What can hang from each mark:
gubif: bito mikag
kudiz: vurula
vurula: bito kudiz
sanifad: gubif pazo raso
vemar: pogavar
mikag: gubif
raso: sanifad
pogavar: vemar
pazo: bito
fetib: kudiz
bito: dami pogavar
disa: vemar

Every row comes from one small tree of marks. The marks that hang from a mark follow it in brackets, in alphabetical order. Every link used is in the known rows. Which tree was each row made from?
Known rows:
mikag(gubif): [ -5 -27  12  10   7   4   2  -1  13 -25   3 -10  14 -13  -9  20  17 -10
   6   9   3  -4  -4  22]
vurula(bito(dami pogavar) kudiz): [ -3  33  26   3  20   0 -24  37  44  16 -49 -34 -14 -30 -29   3  44   6
 -57   8  23 -12 -37  34]
sanifad(gubif pazo(bito(dami pogavar)) raso): [  9 -18  55  37 -23 -25 -26  52  83  10 -45 -44  42   1 -25 -36 -13 -15
  31   0   8 -17 -38  -5]
fetib(kudiz(vurula(bito(pogavar)))): [ -8 -13  -3  -1  -8  12   0  28  17  48 -24 -23   9 -20   4  11  -2   6
  -8  21  -8  -7  -3   0]
pogavar(vemar): [ 17   8 -15   0   5   7  -3  11   6   8 -16  -7   2   4   6  -7  -9  -3
  -2 -13  -7   5 -20   6]
bito(pogavar(vemar)): [ 35   8 -14  -6  19   7 -17  22  18  14 -45 -28   4   2  21   0   5  -7
 -21 -10  -3  17 -22  12]
raso(sanifad(gubif(bito mikag) pazo)): [-31 -67  37  68 -52 -13  12  -4   1 -11  21 -40  65  31 -31 -32 -80   6
  21  23 -28   3  -2   2]
raso(sanifad(gubif(mikag) pazo(bito))): [-45 -57  43  49 -46 -12  20  12  29 -23  17 -41  48  15 -32 -28 -52   2
  27  -2 -21 -11  -2   0]
kudiz(vurula(bito(dami pogavar(vemar)))): [ 14  20   7 -12  23  18 -19  68  38  60 -76 -31  10  -7  -7 -10  16 -23
 -43   5 -12 -16 -44  11]
disa(vemar(pogavar)): [ 21   8 -11  -1   5 -12  19   6  23  -3 -13 -42 -11  10  -2   2  12  -1
  -8 -36  22 -23 -24  10]
disa(vemar): [  9   0  -4  -8   7 -18  24   8   0   3   3 -15 -11  -9 -12   6 -10  -8
   1  -8   9 -19 -19   2]
gubif(bito mikag): [ -1 -45   1  40  -2  -3   4 -17  -5 -14   7   4  59  30 -27 -21 -25  -4
  -2  14 -14   6   3  -5]
sanifad(raso): [ -8  -7   8  -3  -4 -19 -10   6  14   8   7  -5   2   5   1 -30 -12   2
  17   1  -7 -22  -7  -4]
kudiz(vurula(bito)): [-37   5  23  -3  -9   9  18  28   8  51  -5  -2   2   3 -14  -6  -9  -8
 -12  11 -28 -35   2   4]
gubif(bito): [  8  -6   9  29  -9   0   9 -11  -3   6   3   9  28  18 -15  -7 -16  -4
  12   7  -8   4   5  -6]
bito(dami): [ 17   8  -3  -4  13   1 -21  16  11  -5 -24  -1   7 -13 -14  -4  18 -10
 -11   3  18   2 -24  -5]
raso(sanifad): [-17  -2   4  -9  -7  -2  12   5 -15  -2  10 -24 -18  -6   6  -5 -12   9
   2   1  -8  -3   7   4]
gubif(bito(dami)): [ 26  -1   6  27   6  -2 -11   6   9   0 -20   4  33   4 -29 -12   1 -13
   3  14   9   7 -20 -11]
gubif(bito(dami pogavar) mikag): [ 34 -34  -1  32  24  -2 -30   9  21 -14 -49 -20  68  15 -28 -20   7 -15
 -30  21  10  22 -21  -5]
fetib(kudiz(vurula(bito(dami)))): [ -9  -7  -8  -1  -8  14  -6  30  18  38 -16  -3  14 -33 -23   0   2   0
  -3  18   5 -17 -28 -12]
raso(sanifad(pazo(bito))): [-28 -11  34  16 -38 -10  23  18  23 -11  15 -33   0  -1  -6   2 -28  -7
  35  -8 -17 -12   7  -1]
vurula(bito): [-27   7   9  16  -7  -4  10  14  13  10   4   0 -10  -6 -17   1   7  -4
  -5   6   3 -34  -4  14]
fetib(kudiz): [  8 -17 -28   6 -15   2  -5 -14  -1  -8  13   1   8 -23   4  10  -6  15
  20   6  15  17  -6 -10]
sanifad(gubif(bito) pazo raso): [-11 -37  51  65 -57 -27  -2   8  30  21  12 -18  52  34 -24 -44 -71   1
  51  18 -23 -17 -15  -5]
fetib(kudiz(vurula(bito))): [-27 -13  -5   3 -22  13  14  15   6  44   7   0   8 -19 -12   4 -16   9
   8  18 -13 -20  -3  -6]
pazo(bito): [ -6   4  15  11   2   0  19   9  26  -7   0   6   8   0 -16  -2  10  -8
  18 -14  -1 -11   5  -8]

Write each row's tree:
[ 50 -26 -15  31  28   5 -33  19  26  -4 -64 -27  70  20 -22 -26  -1 -20
 -32   8   3  27 -42   0] | gubif(bito(dami pogavar(vemar)) mikag)
[ -3 -29  40  67 -53  -9   6   2  17  12   8 -12  49  27 -24 -14 -59  -2
  35  16 -15   5  -9  -2] | sanifad(gubif(bito) pazo)
[-25 -25  56  45 -48 -25   7  25  59   8  11 -19  33  17 -27 -37 -46  -2
  57  -6 -16 -33 -12  -7] | sanifad(gubif pazo(bito) raso)
[ 29  12  14   1  28   1 -14  37  51  -7 -53 -18  16 -14 -15   0  44 -18
  -7  -8  21   4 -21  -7] | pazo(bito(dami pogavar))
[ 23 -29  49  57 -31 -27 -36  33  56  21 -43 -43  61  18 -24 -42 -38  -9
  26  24   0  -3 -40  -4] | sanifad(gubif(bito(dami pogavar)) pazo raso)
[-32 -67  32  46 -44 -27 -20   5  33  -1  12 -30  58  26 -22 -49 -65   5
  26  12 -17 -20 -20   0] | sanifad(gubif(mikag) pazo raso)
[  8  -5  -7  -5   5  14 -20  43  31  44 -48 -25  15 -33 -10   4  18  -2
 -19  23   9  -5 -27  -5] | fetib(kudiz(vurula(bito(dami pogavar))))
[ 15  -9  37  14 -11 -27 -34  47  76   2 -44 -39  31  -3 -11 -19   3 -24
  22  -1   5 -14 -29  -8] | sanifad(pazo(bito(dami pogavar)) raso)
[-37 -63  48  55 -44 -27   1  16  59  -9  14 -23  67  28 -38 -51 -55  -4
  43  -2 -19 -29 -13  -7] | sanifad(gubif(mikag) pazo(bito) raso)
[ -1  13  11  -7  12  19   2  51  25  66 -53 -30   4   6   7  -6  -4 -13
 -33   1 -30 -18 -19  18] | kudiz(vurula(bito(pogavar(vemar))))
[-20  33  26   9   8   0 -10  25  31  10 -18 -11 -15 -30 -42  -2  29   8
 -43   5  18 -24 -36  28] | vurula(bito(dami) kudiz)
[ 12  41  12   6  27   6 -26  48  50  25 -66 -41 -12 -28 -23  -1  36   2
 -64  -3  15  -5 -58  38] | vurula(bito(dami pogavar(vemar)) kudiz)
[ 16 -42   3  35  10  -4 -11  -6   8 -10 -23 -18  62  28 -13 -15 -11  -6
 -18  18  -8  18   4   1] | gubif(bito(pogavar) mikag)
[ -2  10  21 -10  17  11 -15  56  31  51 -61 -24   7 -12 -14  -4  24 -18
 -39  16  -5 -21 -22   7] | kudiz(vurula(bito(dami pogavar)))
[-18   5  25  -7   4  10   3  41  17  57 -35 -24   1   2  -2   0   4 -11
 -30  14 -21 -23   2  13] | kudiz(vurula(bito(pogavar)))
[ 28 -17  34  41   1 -17 -27  27  43  23 -45 -29  49  15 -29 -51 -12  -3
  10  19   8  -6 -35  -6] | sanifad(gubif(bito(dami pogavar)) raso)
[-30 -24  35  29 -51  -9   8  13   5   3  13 -42   3   2  -4 -11 -52  11
  25   8 -16  -2  -7   9] | raso(sanifad(gubif pazo))
[ 20 -26  18  34  12   3  -7   4  24 -26 -18  -6  49  -7 -38   7  18 -22
   9  21  13   2 -24  12] | mikag(gubif(bito(dami)))
[-25 -53  19  31 -12 -18 -11   1  19  -2   9 -15  47  22 -25 -60 -39  11
  10   8 -12 -23 -16  -2] | sanifad(gubif(mikag) raso)
[-34 -20  51  39 -51  -9  29  21  30  -3  14 -38  13   4 -19 -14 -43   4
  41  -5 -16 -13  -1   2] | raso(sanifad(gubif pazo(bito)))
[-19  11  20  -6   5  10  -3  44  19  46 -29  -4   5  -9 -27 -11   9 -16
 -23  14 -11 -35 -21   0] | kudiz(vurula(bito(dami)))
[-20 -17  38  23 -37 -27   0  21  54   2  11 -14  22  12 -11 -22 -31 -13
  49  -9 -16 -28  -4  -8] | sanifad(pazo(bito) raso)
[-28 -49  38  44 -31 -10   2  29  43 -27  -8 -45  52   2 -46 -32 -33  -5
  18   1  -3  -8 -26  -5] | raso(sanifad(gubif(mikag) pazo(bito(dami))))
[-14 -17  30  43 -26  -1  28  -1 -12  10  13 -21  21  17 -23 -29 -42  15
  21  15 -18  -3   1   1] | raso(sanifad(gubif(bito)))
[-27 -54  39  59 -38  -7   9   9  45 -20   8 -17  62  21 -38 -21 -41  -5
  27  -3 -13  -8  -7  -5] | sanifad(gubif(mikag) pazo(bito))
[ 38 -25   9  34  19   9  -3  12  28  -5 -40 -32  46   8  -3  13   6 -20
   0  11  -5  18 -20  29] | mikag(gubif(bito(pogavar(vemar))))
[ 12 -20  37  45 -11 -18  -9  11  29  28 -21 -24  42  28 -16 -46 -31   6
  21  16 -12  -8 -11  -2] | sanifad(gubif(bito(pogavar)) raso)
[ -3  35  14   7  14   6  -6  33  38  29 -41 -39 -19 -14  -8   2  17  11
 -53  -7  -3 -10 -32  44] | vurula(bito(pogavar(vemar)) kudiz)
[-16 -66  37  63 -39 -14  -2   7  13  -6 -11 -62  66  30 -17 -27 -64   4
   5  25 -23  14  -2   9] | raso(sanifad(gubif(bito(pogavar) mikag) pazo))
[-22 -29  44  57 -60 -10  18   4   2   9  17 -36  31  21 -19 -20 -69   6
  34  19 -24   1  -1   2] | raso(sanifad(gubif(bito) pazo))
